Each row was made from one small tree. Brackets hold a mark, then the marks that hang from it, in alphabetical order. Every link used is in the known rows. Write each row's tree.
Known rows
[rupod [tatubo [kuzod tuva]]]: [-2.01  0.57  2.11 -0.12  4.43 -2.71 -3.72 -0.71 -1.23 -1.77  1.31  3.95
  2.32  2.36  1.00 -0.64  1.85  1.26  3.10  0.94 -2.11 -1.10 -0.64 -0.84
  0.28]
[fasivaf [rira tuva]]: [-0.02  1.05  3.27 -0.59  0.59 -1.75 -0.92 -0.36 -2.16 -0.78  0.25  1.95
  0.00  3.67  1.80 -0.58  0.15  1.00  2.05  4.35  1.00 -1.40  2.59  0.67
  0.26]
[rupod [tatubo kuzod]]: [-0.88  1.13  0.61 -0.54  2.83 -2.42 -3.50 -0.06 -2.36 -1.25  0.84  4.37
  2.43  2.86  1.95  0.04  1.03  1.08  2.73  1.31 -0.84 -2.12 -2.46 -1.58
 -0.36]
[tatubo rupod]: [ 0.46  0.98 -0.17 -1.43 -1.04 -1.21 -1.23  1.93 -1.43 -1.56 -0.94  0.76
  3.14  2.33  1.97 -2.08  0.73  0.14  2.62  2.17  1.50 -0.61  0.45 -2.77
  0.12]
[tuva [rira fasivaf [tatubo kuzod rupod]]]: [ 0.29  1.66  0.47 -1.13  4.85 -2.01 -3.23  3.07 -1.64 -3.39 -0.57  1.52
  2.83  4.74  2.01 -0.94 -1.50  1.96  3.04  4.14  0.63 -3.75  0.10 -5.12
  1.16]
[tuva rira]: [-0.39  1.14  1.58 -0.71  0.72 -0.29 -0.28  0.47 -0.33 -0.32  1.89  2.08
  2.22  2.74  0.63 -0.19 -0.88  1.71  1.80  1.02  1.01 -1.59  0.79 -2.82
 -0.32]
[tatubo [kuzod [fasivaf rupod] tuva]]: [-2.78  1.46  3.18  1.44  2.17 -4.05 -4.01 -3.04  1.69 -3.56  2.16  2.15
  1.83  1.42  0.71 -0.02  1.24  0.27  2.10  0.36 -1.26 -1.54  0.16 -2.12
  2.12]
[kuzod fasivaf tatubo tuva]: [-3.07  1.09  4.39 -0.72  2.90 -3.39 -1.47 -3.17  3.36 -3.54  2.45  1.35
 -0.10 -0.86 -1.79 -2.52  1.59  0.74  2.69 -1.12 -3.40 -0.91  2.63  0.40
  2.78]
[fasivaf [rupod tatubo]]: [-2.53  0.91 -0.26 -0.18  0.34 -3.12 -2.92  1.28 -1.61 -1.50  0.91  1.93
  2.36  5.20  2.29 -0.66  1.25  0.56  2.67  4.80 -1.00 -0.49 -1.23 -0.27
 -0.99]
[rupod [tatubo [kuzod fasivaf]]]: [-1.91  1.88  0.79 -0.30  2.05 -2.84 -4.61 -1.73 -1.36 -1.48  1.24  3.57
  1.85  2.20  1.19  0.51  0.42  0.59  2.60  0.46 -1.24 -2.57 -2.53 -2.12
  0.36]
[fasivaf [rira tatubo]]: [ 0.46  1.46  1.80 -1.41  1.47 -1.87 -0.78  0.42 -2.78 -1.01 -0.27  1.68
 -0.90  4.81  1.57 -1.77  0.40  1.34  2.83  4.62  0.82 -2.28  1.44  1.41
 -0.47]
[kuzod tatubo tuva]: [-1.87  0.12  3.99 -1.00  3.62 -2.90 -0.45 -0.93  1.97 -3.14  1.97  2.51
  0.60 -0.22 -0.91 -3.05  2.20  1.44  2.97 -0.07 -2.94 -0.37  2.76  1.22
  1.91]
[fasivaf [rira tatubo] rupod]: [-0.64  1.56  1.13 -0.48  1.20 -3.03 -1.42  1.25 -2.48 -2.36 -0.26  0.87
  0.35  6.67  2.47 -1.50  1.16  1.07  2.84  7.21  0.34 -1.69  1.18  1.37
 -0.31]
[tatubo [kuzod tuva] rupod]: [ 0.12  0.71  1.67 -0.42  2.94 -2.25 -2.52  0.70 -0.45 -3.38 -0.57  1.85
  4.15  1.04  1.36 -1.69  2.02  0.66  3.39  0.62 -0.31 -0.71  1.24 -3.40
  1.93]
[kuzod [fasivaf rira] tuva]: [-3.36  1.60  3.32  0.26  0.20 -1.88 -2.21 -4.45  1.26 -0.98  1.32 -0.04
 -0.49  1.93  0.33 -0.90  1.16  0.04  2.36  1.75 -1.04 -1.19  2.90 -0.02
  1.31]
[kuzod [fasivaf rira] [tatubo rupod] tuva]: [-2.69  1.84  2.58 -1.40  2.48 -2.63 -1.06 -2.17  1.95 -3.95 -0.18 -1.21
  1.61  1.30 -0.36 -2.70  3.00  0.18  4.23  2.59 -3.04 -0.55  4.31 -0.95
  3.77]
[fasivaf rira [rupod [tatubo kuzod]]]: [-2.04  1.77 -0.36  0.34  1.65 -2.89 -3.16 -0.24 -2.97 -1.52 -0.09  2.42
  3.15  6.49  3.77  0.96  2.38  0.58  3.29  6.57 -1.26 -1.82 -1.12 -1.28
 -0.11]
[kuzod tatubo [tuva [rira fasivaf]]]: [-3.13  0.35  3.51 -0.63  4.83 -2.16 -1.36 -0.64  2.78 -3.05  2.56  1.53
  1.27  1.43 -0.37 -1.90  0.34  1.94  2.73  1.66 -3.12 -1.76  3.20 -1.84
  2.23]
[rira [fasivaf rupod] tuva]: [-2.25  0.36  2.56  0.57  0.70 -4.05 -4.35  0.90 -0.62 -2.53  1.16  1.66
  0.39  4.36  2.80 -0.75 -1.26  0.60  0.98  6.00  0.39 -1.97  0.86 -1.08
  0.28]

Write each row's tree
[-0.77  1.44  4.22 -0.17  5.35 -4.02 -3.51 -1.53  0.23 -4.11  1.36  2.97
 -0.58  1.33 -0.61 -1.77  0.12  1.51  2.78 -0.12 -1.07 -2.54  0.76  0.07
  1.57]  [rira [tatubo [kuzod fasivaf tuva]]]
[-1.59  2.26  3.38 -0.20  1.91 -4.36 -2.91 -0.41 -1.16 -3.64  0.35  0.31
 -1.14  5.68  0.87 -0.91 -0.23  0.67  2.55  6.38 -0.17 -1.73  2.31  1.27
  1.26]  [kuzod [fasivaf [rira tatubo tuva] rupod]]
[-0.55  0.82  3.60  0.37  5.52 -5.87 -5.33  2.30 -2.25 -4.99  0.41  3.41
  0.02  5.33  2.27 -0.95 -1.47  1.63  1.93  6.34 -0.04 -3.53  0.08 -0.50
  1.05]  [rira [fasivaf rupod] [tatubo kuzod] tuva]
[-0.93  1.13  1.45 -0.95  3.24 -1.72 -2.77  1.72 -0.83 -1.37  1.15  1.58
  0.02  4.82  1.10 -1.21 -2.39  2.12  2.00  3.93  0.60 -3.43  0.58 -2.20
 -0.48]  [tuva [rira fasivaf tatubo]]
[-0.41  1.33  0.12 -1.67  3.10 -1.45 -2.62  3.59 -1.26 -2.51 -0.53  0.04
  1.88  5.46  1.55 -1.91 -1.75  1.76  2.95  5.05  0.79 -2.87  1.17 -3.91
  0.36]  [tuva [rira fasivaf [tatubo rupod]]]
[-5.14  1.15  2.13  0.57  1.85 -3.86 -4.14 -1.95  1.67 -2.81  2.16  0.21
  1.14  3.59  0.00 -1.00  1.56  0.19  2.84  3.00 -2.94  0.03  0.96  0.04
  0.82]  [kuzod [fasivaf [rupod tatubo]] tuva]
[ 0.29  2.19  0.49 -0.63  0.40 -2.46 -3.16 -0.66 -0.66 -2.99 -0.55  1.56
  3.42  0.95  1.57 -0.43  0.62 -0.07  2.69 -0.02  0.83 -2.22 -1.02 -4.95
  2.13]  [tatubo [kuzod fasivaf] rupod]
[-1.94  1.38  3.78  0.74  2.59 -3.03 -3.57 -3.76  1.44 -2.58  2.08  2.82
  1.13 -0.40  0.03 -0.29  0.69  0.51  1.94 -1.91 -0.90 -2.04  0.40 -1.92
  2.00]  [tatubo [kuzod fasivaf tuva]]
[-4.04  1.11  3.82  0.07  2.71 -4.54 -2.08 -2.42  3.78 -4.85  2.57  0.85
  0.75  0.80 -1.04 -2.09  2.27  0.42  2.94  1.28 -3.82 -0.39  2.36  0.41
  2.95]  [kuzod [fasivaf rupod] tatubo tuva]
[-4.06  1.54  3.82  0.03  4.00 -3.53 -1.10 -1.79  4.26 -4.87  3.14  0.27
  1.98  1.91 -1.78 -1.23  1.41  1.21  3.14  1.52 -3.96 -0.52  3.40 -1.61
  3.12]  [kuzod [fasivaf rupod] tatubo [tuva rira]]
[-2.87  2.02  2.99  1.47  2.07 -3.50 -3.41 -3.80  0.84 -2.87  1.37  1.41
  1.84  2.80  1.40  0.47  1.91  0.04  2.45  2.49 -1.48 -1.87  1.16 -1.79
  2.13]  [tatubo [kuzod [fasivaf rira rupod] tuva]]
[-1.05  0.20  2.42 -1.77  3.39 -2.55 -0.46  1.00  1.55 -4.28  0.14  0.84
  2.70  0.40 -0.46 -3.96  2.75  1.13  3.98  1.32 -2.61  0.44  3.34 -0.71
  2.67]  [kuzod [tatubo rupod] tuva]
[-2.74  0.72  1.83  0.74  3.42 -4.76 -6.13  1.25 -2.02 -3.19  0.87  3.17
  1.49  5.34  3.28  0.28 -0.53  0.74  1.99  6.41 -1.18 -2.58 -0.96 -1.80
  0.49]  [rira [fasivaf [rupod [tatubo kuzod]]] tuva]
[-3.28  1.89  2.00  0.12  3.66 -2.75 -4.31 -3.26 -0.64 -1.58  1.00  2.14
  1.46  3.01  0.94  0.33  1.87  0.70  3.42  2.15 -2.61 -1.78  0.07 -0.92
  1.18]  [rupod [tatubo [kuzod [fasivaf rira] tuva]]]
[-1.13  1.62  1.93  0.00  2.46 -2.91 -3.36 -1.55  0.89 -3.73 -0.12  0.90
  3.33  0.44  0.52 -1.24  1.39  0.12  3.19 -0.29 -0.55 -1.28  1.01 -4.15
  2.73]  [tatubo [kuzod fasivaf tuva] rupod]
[ 0.99  1.40  0.80 -2.14  3.42 -1.16 -0.26  4.01 -1.62 -2.91 -0.50  0.65
  2.62  4.68  0.14 -2.22 -0.72  2.19  3.50  3.29  0.93 -1.36  1.86 -2.74
  0.29]  [tuva [rira [tatubo rupod]]]
[-0.81  0.88  3.43  0.39  4.49 -1.67 -1.64 -1.01  0.62 -2.22  2.21  3.44
  2.97  1.31  0.23 -0.01  0.63  1.98  2.39 -0.53 -0.67 -1.82  1.34 -3.09
  1.43]  [tatubo [kuzod [tuva rira]]]
[-3.16  1.25  0.89  0.73  3.26 -3.10 -3.34 -0.86 -1.77 -2.26  0.34  1.90
  2.90  6.07  2.82  0.34  3.08  0.70  3.52  6.26 -2.45 -0.92  0.54 -0.50
  0.59]  [fasivaf rira [rupod [tatubo [kuzod tuva]]]]
[-2.68  1.15  0.38  0.49  0.31 -1.55 -2.77  0.76  0.34 -1.12  1.85  0.82
  2.27  5.09  2.61  0.38 -1.44  1.06  1.35  4.76  0.51 -2.60  0.09 -3.86
 -0.24]  [tuva [rira [fasivaf rupod]]]
[-1.99  1.52  2.97 -1.08  4.42 -2.26 -1.90  0.41  1.72 -3.90  0.65 -0.93
  1.28  3.01 -1.75 -2.50 -0.23  1.59  3.66  1.66 -1.14 -0.76  3.81 -2.18
  1.96]  [kuzod fasivaf [tuva [rira [tatubo rupod]]]]
[-3.09  0.99  1.31  0.73  4.96 -2.97 -3.31  0.70 -0.15 -3.09  1.78  2.59
  4.28  5.12  1.22  0.38  1.67  1.67  3.35  3.82 -2.57 -0.72  0.05 -2.46
  0.70]  [fasivaf [rupod [tatubo [kuzod [tuva rira]]]]]
[-4.23  1.63  3.46  0.15  2.29 -3.88 -1.61 -3.42  2.89 -4.04  1.79 -0.28
  0.60  2.52 -0.18 -1.60  2.88  0.30  3.23  3.55 -3.96 -0.79  3.41  0.70
  3.06]  [kuzod [fasivaf rira rupod] tatubo tuva]
[-0.94  1.11  1.13  0.35  3.54 -4.74 -5.11  1.25 -1.58 -3.60  0.47  2.95
  0.64  5.01  3.13 -0.91 -0.78  1.10  1.99  5.18  0.09 -4.13 -1.76 -1.51
  0.35]  [rira [fasivaf rupod] [tatubo kuzod]]
[-1.10  0.69  2.53 -1.76  5.00 -1.51  0.46  1.84  2.07 -4.29  0.62  0.34
  3.93  1.55 -1.28 -3.04  2.06  2.00  4.25  1.58 -2.71  0.27  4.33 -2.69
  2.82]  [kuzod [tatubo rupod] [tuva rira]]
[-3.61  1.81  0.29  0.03 -0.51 -3.46 -4.08 -1.13 -0.05 -1.88  1.42  0.96
  1.30  4.21  1.35 -0.21  0.48 -0.24  2.39  3.33 -1.29 -1.15 -1.45 -1.05
 -0.24]  [kuzod [fasivaf [rupod tatubo]]]
[-3.11  1.47 -0.25  0.59  2.98 -2.36 -4.45  0.92 -0.97 -1.78  1.58  2.37
  3.60  5.97  2.91  1.41 -0.64  1.51  2.30  5.08 -1.00 -3.11 -1.62 -4.70
  0.01]  [tuva [rira [fasivaf [rupod [tatubo kuzod]]]]]
[-1.50  2.56  1.37  1.01 -0.04 -3.12 -3.28 -3.15 -0.65 -2.13  0.83  2.01
  1.75  3.35  2.58  1.26  0.97 -0.13  2.01  2.82  0.06 -2.97 -1.04 -2.61
  1.43]  [tatubo [kuzod [fasivaf rira rupod]]]
[-1.33  2.06  1.81 -0.01  2.17 -2.28 -3.19 -2.29  0.04 -3.09 -0.82  0.04
  3.07  2.02  1.30 -0.64  2.05  0.10  3.58  1.81 -0.66 -1.50  1.94 -3.73
  2.81]  [tatubo [kuzod [fasivaf rira] tuva] rupod]
[-0.95  1.19  2.61  0.22  0.35 -2.98 -1.46  0.45 -1.88 -2.09  0.29  1.12
  1.03  5.64  2.58 -0.32  0.81  0.69  2.10  6.97  0.47 -0.72  2.40  0.47
  0.40]  [fasivaf [rira tuva] rupod]
[ 2.13  1.37  0.92 -1.60  3.81 -3.05 -2.35  3.18 -2.73 -3.95 -1.55  2.68
  2.42  3.22  1.42 -2.36  0.58  1.42  3.53  2.38  0.99 -2.22 -0.28 -2.08
  0.95]  [rira [tatubo kuzod rupod]]
[-1.29  2.06  1.63  1.01  0.27 -3.56 -3.86 -2.43  0.12 -2.78  1.64  2.79
  2.10  1.78  1.77  0.69  0.37  0.00  1.60  0.61  0.08 -2.68 -1.92 -2.85
  1.34]  [tatubo [kuzod [fasivaf rupod]]]
[ 0.63  1.25  0.17 -1.01  3.67 -3.32 -4.70  2.48 -2.48 -3.68 -1.60  1.99
  1.65  3.81  2.71 -2.08 -0.78  0.99  2.91  4.12  0.93 -3.93 -0.99 -3.14
  0.93]  [rira fasivaf [tatubo kuzod rupod]]
[-3.44  1.61  3.63  0.29  4.36 -3.63 -2.49 -0.30  2.43 -4.30  2.46 -0.25
  0.64  4.34 -1.46 -1.55 -0.19  1.66  3.03  3.00 -1.85 -0.88  3.10 -0.79
  1.43]  [kuzod [fasivaf rupod] [tuva [rira tatubo]]]
[ 0.51  2.02  2.73 -0.58  3.44 -3.70 -3.45 -0.93 -1.26 -3.18  0.77  3.54
 -0.32  1.83  0.23 -1.01 -0.60  1.32  2.29  0.22  0.31 -3.47 -1.17 -0.79
  1.00]  [rira [tatubo [kuzod fasivaf]]]
[-0.48  2.42  0.88 -1.58  0.41 -2.22 -2.11 -0.40 -1.57 -2.14 -1.19 -0.64
  0.09  4.22  1.26 -1.92  0.25  0.30  3.27  4.15  0.61 -2.09  1.61 -0.86
  1.01]  [kuzod [fasivaf [rira [tatubo rupod]]]]
